What can hang from each mark
k_250: k_540 k_893
k_611: k_146 k_953
k_953: k_611
k_763: k_540 k_611 k_900
k_540: k_250 k_953
k_146: k_611
k_617: k_307 k_611
k_307: k_146 k_432 k_617
k_893: k_617

(in the rows, 128 means zero)
Known rows, with every way that one mark hangs from another
k_540[k_250[k_893]]: [151 117 146 138 144 136 162 137 122 128 115 105  99 112 133 142 103 130
 148 129 142 153 120 140 124 135 149 110 127 133 137 142 123 169 117 133
 151 147 110 107 101 146 133 117 138 153 131 139 109]
k_617[k_307[k_146[k_611] k_432]]: [219 131 117  54 138 114 105 146 142 152 160 146 146 175 140 136  78 116
 135 135 135 174 108 131 104 138 109 100  95  87  93 152 144 147 110 142
 143 188 120  88 100 141 146 102 110 186 105 116 136]
k_893[k_617[k_611[k_953]]]: [145 142 116 144 150 116 199 130 129 104 113 177 139 114 109 116 133 108
  84 151 149 168 133 130 110 125  91 142 129 104 121 129 149 134 115  95
  91 133 106 143 106 120 153 150 124 150 118  91 125]
k_146[k_611]: [178 132 140  96 135 144 159 153 159 116 124 133 120 130 114 149 113 110
 131 150 145 160  90 132 103 152 104 147 107 127 121 176 115 165 138 131
 115 174 101 122  95 139 149 111 125 135 101  99 125]
k_763[k_611]: [163 126 125 149 128 121 178 115 140 116 116 121 120 125 154 149 102 111
 104 131 115 166  97 122 110 138 110 165 114 130 133 158 128 142 131 149
 115 150  94 135 104 162 122 118 125 124  91 126  92]
k_893[k_617[k_307]]: [137 127 132 128 147 106 167 104 144 114 115 126 122 138 119 119  92 117
  97 156 127 167 124 138 118 142 103 129 121  96 127 134 152 154 103 155
 116 141 125 144  97 145 154 140 115 148  86  99  94]
k_617[k_307[k_432] k_611[k_146 k_953]]: [168 133  76 106 129  85 143 154 127 149 159 223 181 156 164 105  98 148
 151 144 129 193 143 124 105 114 109 105 112  93 107 100 197 139 100 101
 100 132 115 111 133 126 131 135 125 177 156  70 141]
k_540[k_250[k_893] k_953[k_611[k_146]]]: [121 126 133 126 120 140 150 166 113 132 134 149 102 107 117 160 147 109
 202 147 162 159 122 129 168 138 155 103 139 164 123 112 139 170 125  95
 119 125 130 110 139 122 127 113  94 142 124 126  89]
k_893[k_617[k_611]]: [131 132 130 127 144 112 182 108 143  98  95 155 140 111 102 126 108 118
  75 139 160 161 122 144 119 136 105 141 125 103 135 130 136 137 123 131
  98 131 107 139 104 125 151 141 120 155  85  92 133]
k_307[k_146[k_611[k_953]] k_432 k_617]: [252 140  67  61 156 137 126 181 126 179 172 171 127 170 118 132 159  74
  99 123 153 180  93 115 106 138 120 113  95  90  91 172 124 144 128  84
 151 147 102  64 116 101 139  98 122 146 137 126 132]
k_540[k_250]: [150 116 152 130 133 126 170 126 126 141 127 124 118 116 126 151 131 136
 134 132 132 152  90 133 126 113 136 142 123 129 131 149 128 172 129 123
 132 160 110 128 113 152 134 121 123 135 107 111  99]
k_540[k_250[k_893] k_953[k_611]]: [138 123 143 121 130 144 155 153 133 130 129 130  95 103 104 166 126 113
 197 135 152 144 103 121 152 133 151 118 139 149 132 133 124 169 121 111
 134 128 128 106 122 127 117 112  96 157 117 128  99]
k_893[k_617[k_307 k_611[k_953]]]: [143 143 102 139 142  97 192 122 120 113 119 184 154 130 125 103 105 139
 105 153 133 167 152 133 110 134  89 123 122  93 127 110 177 139  92 118
  87 131 125 143 106 126 146 153 118 171 124  91 116]
k_611[k_146 k_953]: [155 135 104 154 128 127 167 159 112 127 151 175 129 134 155 131 162 108
 131 167 132 178 121 134 104 139 104 136 119 127 109 134 148 164 127  75
 107 162  99 141 128 140 140 136 116 114 137  84 116]
k_250[k_540[k_953] k_893]: [143 138 164 131 143 148 159 154 115 112 111 136  88 102 148 140  90 128
 170 110 143 143 127 145 119 152 134 108 141 159 139 141 156 161 123 116
 150 117 105 140 114 120 118 119 109 164 135 135 130]
k_893[k_617[k_307[k_432] k_611[k_146 k_953]]]: [145 133  87 114 144  87 151 135 120 137 142 218 173 153 128  96 105 132
 109 162 150 193 151 129 117 121  94 106 123  84  99  91 187 128  88 105
  79 115 124 115 124 111 145 152 127 175 138  85 126]
k_540[k_250[k_893[k_617]] k_953]: [101 120 142 142 151 138 157 114 105 126 115 121  90  82  95 147 126 118
 138 137 161 142 127 139 157 142 146 127 145 137 122 131 106 150 108 126
 141  91 126 111  97 126 135 125 110 144 123 167  72]
k_763[k_540[k_250[k_893[k_617]] k_953]]: [ 95 105 144 140 138 144 163 105 109 128 118 120  88  93 128 156 132 114
 145 122 146 146 122 113 153 159 137 121 154 129 114 140 113 129 112 120
 136  92 138 117 106 148 128 137 125 146 122 187  70]
k_763[k_611[k_146 k_953] k_900]: [167 131  78 185 119 132 181 133  98 125 151 162 127 133 196 143 155 101
 111 140 101 175 114  98  96 138 123 138 111 146 113 128 173 128 118 120
  94 134 103 123 132 158 138 141 133 110 146 123  95]
k_611[k_146]: [149 123 120 134 122 122 160 145 135 115 132 146 127 135 154 138 130 116
 124 151 135 173 113 139 117 142 112 145 118 129 121 140 144 162 132 111
 119 159  99 146 123 148 142 128 120 116 102  87 116]
k_250[k_540[k_953] k_893[k_617]]: [107 131 158 138 156 145 168 134 116 103  97 132  80 103 109 125  99 102
 125 117 160 146 134 148 128 154 116 112 144 150 135 135 139 147 108 119
 127  95 113 144 101  99 138 133 113 162 114 138 107]
k_763[k_540 k_900]: [171 110 116 139 113 154 178  93 157 126 126 112 106 133 197 157 129 113
 126 115 101 154  88  86  92 145 125 137 124 109 124 159 152 125 140 154
 134 158 131 120 119 180 130 146 140 136 127 137 135]
k_611[k_953]: [177 133 121 140 139 132 170 144 129 124 146 155 123 128 143 138 141 103
 125 151 119 170 110 124  96 122 102 153 113 111 118 150 135 157 131  94
 121 172 102 135 112 149 132 132 126 124 132  90 124]
k_617[k_611]: [159 135 125 120 128 114 178 127 149 115 110 162 144 115 137 132  95 141
 112 129 140 157 115 132 112 133 119 145 113 109 137 140 151 151 135 129
 117 151 100 135 115 143 127 124 120 156 102  81 146]

Rows
[137 103 138 117 119 150 162 137 136 131 129 129  82 109 139 175 134 115
 201 117 137 148 104  99 151 145 150 113 143 141 123 141 129 143 135 124
 131 140 142 112 132 148 116 124 113 164 127 162  98]
k_763[k_540[k_250[k_893] k_953[k_611]]]
[135 129 145 138 136 143 145 137 104 144 131 118 100  92 125 155 121 139
 179 123 143 139 116 133 152 137 158 127 140 153 128 136 123 168 113 116
 156 115 118 110  96 140 118 110 115 154 135 155  93]
k_540[k_250[k_893] k_953]
[117 127 150 127 145 146 166 134 130 119 116 127  80  93  68 158 137  93
 157 150 166 146 113 130 167 133 138 114 147 146 125 125 115 151 112 116
 120 114 140 110 118 111 137 120  97 152 109 148  79]
k_540[k_250[k_893[k_617]] k_953[k_611]]
[199 132 101  67 129  85 121 124 133 153 138 171 174 164 160 117  62 138
 122 110 131 175 125 134 118 119 123 103 101  80 114 122 178 132 106 136
 142 160 121  95 118 144 127 117 104 195 108  91 155]
k_617[k_307[k_146 k_432] k_611]
[234 138 100  61 143 112 106 164 115 156 179 177 153 171 140 132 117 104
 141 145 118 184 121 125  94 135  95  97  92  86  82 150 152 149 100 108
 137 189 121  93 113 135 147 112 112 177 139 112 133]
k_617[k_307[k_146[k_611[k_953]] k_432]]
[146 106  84 196 105 141 198 111  85 146 147 158 116 132 215 161 184 126
 136 119  90 167 108  74 109 138 134 127 132 134 113 132 173 122 113 109
  92 127 121 123 148 178 135 159 149 121 142 174  75]
k_763[k_540[k_250] k_611[k_146 k_953] k_900]
[175 130  68  85 136 101 143 156 157 162 136 185 151 154 141 112 114 138
 101 115 164 181 105 127 125 127 149 117 115  92 124 123 164 135 133 110
 128 101  98  74 136 102 118 113 132 150 125  86 147]
k_307[k_432 k_617[k_611[k_146]]]
[135  99 131 157 114 125 184  94 123 139 115 116 112 122 177 158 127 126
 130 103  98 158  87  94 127 137 130 158 127 122 137 162 126 127 132 141
 108 146 115 131 120 181 116 135 138 142  89 169  59]
k_763[k_540[k_250] k_611]
[ 97 103 119 184 131 125 183 105  93 110 101 118  91 116 152 144 132 100
 111 126 142 174 142 116 147 177 130 111 147 138 132 126 120 115 107 134
  98 105 118 122 124 154 151 146 156 130 101 200  48]
k_763[k_540[k_250[k_893[k_617]]] k_611[k_146]]
[142 117 150 109 121 137 167 144 143 147 130 152 116 102 105 170 151 120
 182 138 141 148  80 115 154 108 136 147 128 143 119 138 133 162 137 110
 118 151 132 121 128 131 118 116  78 149  96 109  87]
k_540[k_250 k_953[k_611]]
[158 117  95  89 124  83 139 133 141 142 141 196 179 154 157 114  63 154
 143 136 136 188 130 139 121 126 122 105 117  96 118 103 193 136 108 139
 106 135 117 107 128 131 130 128 126 184 122  77 142]
k_617[k_307[k_432] k_611[k_146]]
[128 113 155 149 159 133 172 117 119 114 103 110  90 104  92 135 116 110
 108 142 162 152 127 145 140 139 134 112 136 128 133 136 107 155 104 132
 129 128 118 116  95 130 151 131 136 143 117 148  91]
k_540[k_250[k_893[k_617]]]
[ 80 131 130 145 136 121 167 130  88 126 100 176 125  82 100 134 128 141
 138 138 195 149 153 148 173 152 145  97 151 152 123  94 143 146 110 100
 112  65 120 116 122 108 146 138 108 154 121 146  90]
k_540[k_250[k_893[k_617[k_611[k_146]]]] k_953]
[206 137 133  77 134 121 135 143 124 130 132 142 139 157 140 137 100 123
 131 145 128 158 124 135 105 163 104 108  99 107 112 155 154 166 117 135
 138 189 116 125 107 148 159 114  95 168  92 106 126]
k_617[k_307[k_146[k_611]]]
[146  97 111 172 107 141 201  81 122 141 121 105 104 119 202 172 136 130
 120  96  85 146  84  72 110 139 139 144 126 129 131 156 145 115 133 163
 115 141 130 106 122 189 124 141 143 138 111 181  79]
k_763[k_540[k_250] k_611 k_900]
[131 121  99 101 136  81 143 116 146 132 121 191 166 156 119 101  86 138
 101 145 164 190 135 140 125 129 104 108 122  92 111  95 179 126  93 150
  91 124 123 110 118 120 146 143 127 174 102  85 126]
k_893[k_617[k_307[k_432] k_611[k_146]]]
[187 145  63 114 137 118 190 157 135 147 134 177 141 126 140 113 143 136
  99 121 139 163 120 115 108 136 130 133 120  98 134 143 167 150 127  87
 126 113  90 111 126 116 119 124 129 141 146  89 141]
k_307[k_617[k_611[k_953]]]
[214 134 102  70 160 111 120 143 116 143 170 174 143 168 103 124 120  80
 106 156 146 183 129 128 103 133  77  99 102  84  80 144 134 136  93 112
 116 166 127  94 103 113 168 127 113 167 119 123 116]
k_893[k_617[k_307[k_146[k_611[k_953]] k_432]]]
[213 137  88  86 133  92 125 140 114 151 167 207 175 164 161 113  93 136
 126 118 119 188 139 123  99 108 108  97 104  78 106 117 183 135  94 101
 131 161 120 103 129 136 125 122 111 198 144  88 157]
k_617[k_307[k_146 k_432] k_611[k_953]]
[117 121 139 125 141 125 162 130 120 126 116 118 102 105  83 144 108 119
 179 145 159 142 129 129 161 136 140 101 148 132 125 110 145 157  93 138
 114 111 158 109 111 126 142 129  91 174 114 142  71]
k_540[k_250[k_893[k_617[k_307]]] k_953[k_611]]
[229 148  58  77 147 109 132 158 125 175 164 188 150 160 150 115 147 107
  87 100 150 185 109 125 118 109 129 104 102  79 115 140 159 130 121  75
 147 124 100  70 141 101 118 109 116 169 145 102 161]
k_307[k_146 k_432 k_617[k_611[k_953]]]
[162 109 100 170 107 144 190  77 143 119 125 105 106 133 212 161 118 108
 111 104  85 162  85  80  98 152 126 153 119 119 131 166 150 102 133 166
 114 144 125 122 118 190 125 140 145 124 112 172  97]
k_763[k_540 k_611 k_900]
[131 135 117 119 136  94 187 102 145 110  99 157 152 128 116 109  80 151
  95 146 143 161 142 140 117 142 103 124 122  94 138 116 173 140 103 147
 100 127 120 140 103 135 151 143 117 179  90  93 126]
k_893[k_617[k_307 k_611]]
[198 127 126  57 154 111 113 128 143 137 141 150 144 168 105 124  88  88
  93 146 156 174 117 138 118 141  92  96 106  91  88 144 127 131  96 149
 125 171 132  98  93 122 165 118 112 179  90 123 119]
k_893[k_617[k_307[k_146[k_611] k_432]]]
[171 119 147  99 168 110 128 131 111 121 123 133 103 165 129  99  57 105
 111 110 148 171 155 154 118 138 114  50 126 107 123 127 170 137  76 142
 148 147 130 106 111  98 145 132 115 204 117 140 139]
k_250[k_540 k_893[k_617[k_307[k_146 k_432]]]]
[184 142  86  92 151  85 143 115 115 142 149 195 170 159 135 105 105 106
  92 130 143 185 146 134 113 110  91  95 109  71  99 109 169 123  83 105
 110 142 128 104 117 116 149 136 107 193 126 106 142]
k_893[k_617[k_307[k_146 k_432] k_611[k_953]]]
[146 133 116 114 110 134 146 160 144 126 137 178 123 126 128 157 155  97
 171 157 150 171  99 114 147 139 122 145 123 147 113 125 151 162 148 100
 106 147 125 135 145 127 130 118  81 126  91  84  98]
k_540[k_953[k_611[k_146]]]
[157 113 107 121 101 165 173 110 167 129 139 135  99 125 172 183 148  98
 173 121 107 149  77  71 120 138 132 138 132 126 114 146 160 120 152 136
 121 149 149 118 140 166 116 140 106 138 116 131 117]
k_763[k_540[k_953[k_611]] k_900]
[118 133 109 131 132  89 182 115 126 108  99 178 160 136 124 101  96 147
 100 157 155 167 157 146 131 152 101 110 123 106 131  94 188 144 101 134
  83 120 116 148 122 131 157 145 110 161  91  86 120]
k_893[k_617[k_307 k_611[k_146]]]
[141 131 156 111 132 155 172 173 140 105 112 137  82 114 120 147  98 104
 187 119 151 144 116 129 129 143 129  96 139 165 142 135 156 160 131 114
 130 142 114 139 133  98 125 125  95 169 121 114 139]
k_250[k_540[k_953[k_611]] k_893]
[144 118 108 143 107 134 168  94 129 124 132 131 117 107 196 168 118 114
 142 112  97 160  95  91 126 162 121 182 128 130 116 162 131 115 140 134
 117 113 119 137 116 178 104 124 119 128  87 168  71]
k_763[k_540[k_953] k_611]
